Each row was made from one small tree. The marks that hang from a mark follow it in brackets, in alphabetical order. Every link used is in the known rows. Write each row's tree.
Known rows:
lapuf(robazaz runuv): [-2.14  0.01 -1.72 -4.23 -0.63 -0.54  4.87 -3.19 -1.94 -0.06  0.60 -0.12
 -0.49  1.16 -3.12 -3.74  0.86  1.76  2.18 -1.47]
vadof(kize): [ 0.34  1.60 -1.53 -2.63  3.72 -0.86  2.12 -3.23 -0.62 -2.25 -1.81 -1.26
  2.00 -0.03 -2.06  0.96  1.58  1.65  3.92 -0.67]
runuv(kize): [ 0.53  0.14 -1.85 -3.28  4.83 -2.41  3.45 -4.57 -0.57 -0.88  0.03 -1.63
  0.67  0.45 -2.14  1.72 -0.81  0.22  4.28  0.46]
lapuf(runuv(kize robazaz) vadof(tafavop)): [-0.34 -0.25 -5.78  0.06  1.51 -1.03  2.57 -5.71 -1.82 -4.02 -0.94 -0.08
  0.07  3.55 -0.12 -0.08 -1.36  2.20  6.83 -2.07]
lapuf(robazaz(kize) vadof(tafavop)): [-0.66 -1.66 -5.64  0.10  2.91 -1.09  1.29 -4.48 -0.11 -4.47 -0.05 -2.20
  1.39  2.51  0.27 -1.11  1.19  2.01  1.52 -1.83]
lapuf(vadof(robazaz(kize runuv) tafavop)): [ 0.75 -0.70 -8.10  4.93  5.47  2.93 -3.24 -5.58  2.24 -7.32  2.52 -0.59
  1.50  4.31  2.19  0.33  1.27  2.84  4.23  0.61]
lapuf(robazaz(runuv)): [ 0.41  1.49 -2.56 -3.69  3.55  0.83  1.03 -3.49  0.09 -0.66  1.19 -0.98
  1.25  1.55 -1.10 -3.18  1.69  1.33  1.73  0.37]
lapuf(robazaz(kize) runuv vadof): [-2.65 -1.05 -4.35  0.34  0.06 -0.59  1.45 -4.90  1.14 -4.06  1.14  1.33
  0.18  0.92 -1.16 -2.17  1.01  1.30  1.44 -0.46]
lapuf(robazaz): [-0.33  0.18 -2.04 -5.13  0.92 -0.17  3.60 -3.49 -1.06  0.39  0.58 -1.10
  0.45  1.41 -1.27 -2.27  1.49  0.75  1.66 -0.63]
robazaz(kize): [ 0.24 -0.27 -2.13 -1.33  4.15 -1.23  0.62 -5.14  0.57 -2.53  1.42 -0.38
  0.15  1.32 -0.50  1.07  1.48  2.36  1.71 -0.13]
runuv(kize robazaz): [ 1.72  1.26 -2.99 -3.73  3.03  0.24  2.07 -5.74 -1.39 -0.99 -0.23 -0.09
  0.02  2.87  0.87  1.30 -1.18  0.43  4.72  0.57]
sasa(tafavop): [-1.26 -0.23 -3.39 -3.61  3.08 -2.02  5.50 -3.75  1.51 -1.02  2.26 -2.62
  0.56  0.26 -2.19  2.54  2.65  0.81  2.65 -1.00]
vadof(kize robazaz runuv tafavop): [ 0.25 -0.26 -4.82 -0.87  3.09  4.55  1.31 -2.40 -2.29 -5.21 -3.64 -3.24
  3.68  3.70  0.78  1.62 -0.75  3.00  7.71 -2.25]
runuv(robazaz(kize)): [ 1.43  0.57 -3.12 -1.74  2.31  1.70 -0.84 -6.37 -0.23 -3.10  0.96  1.29
 -0.26  3.78  2.19  0.88  0.93  2.61  2.23  0.20]
runuv(robazaz): [ 1.91  1.25 -2.68 -3.73  0.38  1.63  0.83 -5.73 -1.22 -0.34  0.69  0.82
 -0.48  3.49  1.09 -0.26  1.27  1.71  4.05 -0.92]
lapuf(robazaz(kize) vadof): [-0.83 -0.81 -4.79 -0.13  1.47 -0.36  0.37 -5.55  1.90 -3.51  0.88  0.23
  0.99  1.10  0.57 -0.77  1.62  0.29  1.17  0.37]
vadof(runuv(robazaz) tafavop): [ 1.30 -0.21 -3.22 -3.51  0.98  3.23  0.33 -4.15 -2.83 -2.26 -2.28 -2.51
  1.29  5.14  2.03  0.62 -0.10  3.89  6.92 -3.23]
robazaz(runuv(kize)): [ 1.01  1.09 -2.22 -1.58  7.49 -1.57  0.90 -4.65  0.69 -2.02  0.91 -1.63
  1.51  0.75 -1.69  0.95 -0.44  0.76  4.46  1.68]
lapuf(runuv(kize robazaz)): [-0.05  1.03 -2.67 -3.15  1.69 -0.15  3.30 -5.54 -2.17 -1.73 -0.15  1.19
 -0.50  2.68 -0.92 -0.11 -1.88  1.78  5.19 -0.12]

Which tree is each row?
[-2.46 -0.77 -2.21 -2.75  1.40 -0.73  2.87 -3.88 -0.92 -2.31  0.84  0.56
 -0.28  1.10 -1.68 -2.38  0.28  2.53  0.41 -0.49] : lapuf(robazaz(kize) runuv)
[-0.75 -0.66 -5.82  2.06  0.77  0.27 -0.55 -6.00 -0.72 -5.73  0.17  1.20
 -0.35  4.47  1.11 -0.55  0.41  4.27  4.19 -2.52] : lapuf(runuv(robazaz(kize)) vadof(tafavop))
[ 0.55  1.31 -2.71 -3.63  6.12 -0.63  2.19 -3.78 -0.17 -1.39  0.18 -1.70
  1.90  0.75 -1.30 -1.25 -0.80 -0.06  2.70  2.00] : lapuf(robazaz(runuv(kize)))
[ 1.47  0.29 -6.07 -0.33  7.46  1.68  1.16 -3.98 -1.00 -4.13  1.02 -2.83
  1.64  4.07  0.08  0.47 -1.64  1.95  5.42  1.03] : vadof(robazaz(runuv(kize)) tafavop)
[-0.66  0.92 -4.43  0.23 -2.42  1.21  0.53 -6.27 -0.03 -2.33  1.09  2.76
 -1.00  2.86  0.18 -1.54  1.45  1.74  5.44 -1.35] : lapuf(runuv(robazaz) vadof)
[ 0.65 -1.48 -5.70  0.16  4.25  2.11  0.95 -4.42 -0.78 -4.86  1.45 -1.51
  0.38  4.66  1.35  0.77  0.04  3.65  2.87 -0.93] : vadof(robazaz(kize) tafavop)
[-0.05  0.53 -4.85  0.88  3.58 -1.62  1.57 -3.75 -0.51 -4.66 -2.70 -2.41
  2.74  1.08 -1.53  1.02  1.79  2.29  5.66 -2.74] : lapuf(vadof(kize tafavop))
[-0.76  1.33 -5.38  0.68  0.60  0.77  1.22 -4.49 -2.09 -5.52 -2.89  0.30
  1.27  3.19 -0.26 -0.75  0.61  3.64  6.63 -3.41] : lapuf(runuv(robazaz) vadof(kize tafavop))
[-0.18  2.29 -4.36  0.04  3.80  0.99 -0.50 -3.82  1.72 -4.22 -1.57 -0.41
  3.56  0.11 -0.69 -1.67  2.00  0.13  3.47  0.85] : lapuf(robazaz(runuv) vadof(kize))
[ 1.21  0.88 -3.04 -2.83  2.57  3.46  0.00 -3.23 -3.19 -4.50 -4.95 -2.63
  3.29  4.27  1.63  1.77 -0.27  3.77  7.32 -3.23] : vadof(kize runuv(robazaz) tafavop)
[-1.85 -2.13 -7.77  4.01  1.39  1.65  0.78 -5.05  0.09 -6.57  1.72  0.38
  0.03  3.98  0.37 -0.44  0.08  3.45  4.53 -1.50] : lapuf(runuv vadof(robazaz(kize) tafavop))
[-1.35 -1.70 -7.56  1.94  1.91  0.14  3.64 -4.85 -0.85 -4.66  0.65 -0.80
  0.75  3.38 -1.25 -0.03 -1.76  1.40  6.97 -1.02] : lapuf(runuv(kize) vadof(robazaz tafavop))
[ 1.34  1.66 -5.48  0.26  6.37  3.37 -0.14 -2.74 -1.03 -5.70 -1.20 -2.17
  3.09  3.50  0.04 -0.02  0.67  3.20  5.23 -0.14] : vadof(kize robazaz(runuv) tafavop)
[-1.63 -0.86 -6.57  1.85  0.77  1.01  3.00 -5.75  0.74 -3.65  1.67  1.42
  0.02  1.95 -1.08  0.16 -1.53 -0.45  6.64  1.20] : lapuf(runuv(kize) vadof(robazaz))
[ 0.06 -1.40 -6.43  1.73  1.63  3.23  0.59 -5.70  1.29 -3.85 -0.01 -0.99
  2.38  2.31  1.56  2.57 -1.76 -1.38  8.66  1.50] : lapuf(vadof(robazaz runuv(kize)))
[-0.42 -1.65 -4.60  0.48  1.41  0.43  0.30 -4.03 -0.06 -3.15 -1.48 -3.43
  2.35  2.27 -0.22  1.21  1.43  2.56  7.68 -3.35] : lapuf(vadof(runuv tafavop))
[ 1.28  0.42 -2.52 -3.56  2.36  2.34  0.74 -5.45 -1.40 -2.04 -2.26 -1.25
  1.59  3.24  1.88  2.44 -1.92  0.67  7.16  0.11] : vadof(runuv(kize robazaz))
[-2.55 -0.03 -5.00 -0.71  0.91 -1.21  3.90 -2.23 -2.22 -4.45 -3.30 -1.53
  2.09  1.14 -2.90 -2.38  0.61  2.37  4.07 -3.13] : lapuf(robazaz runuv vadof(kize tafavop))
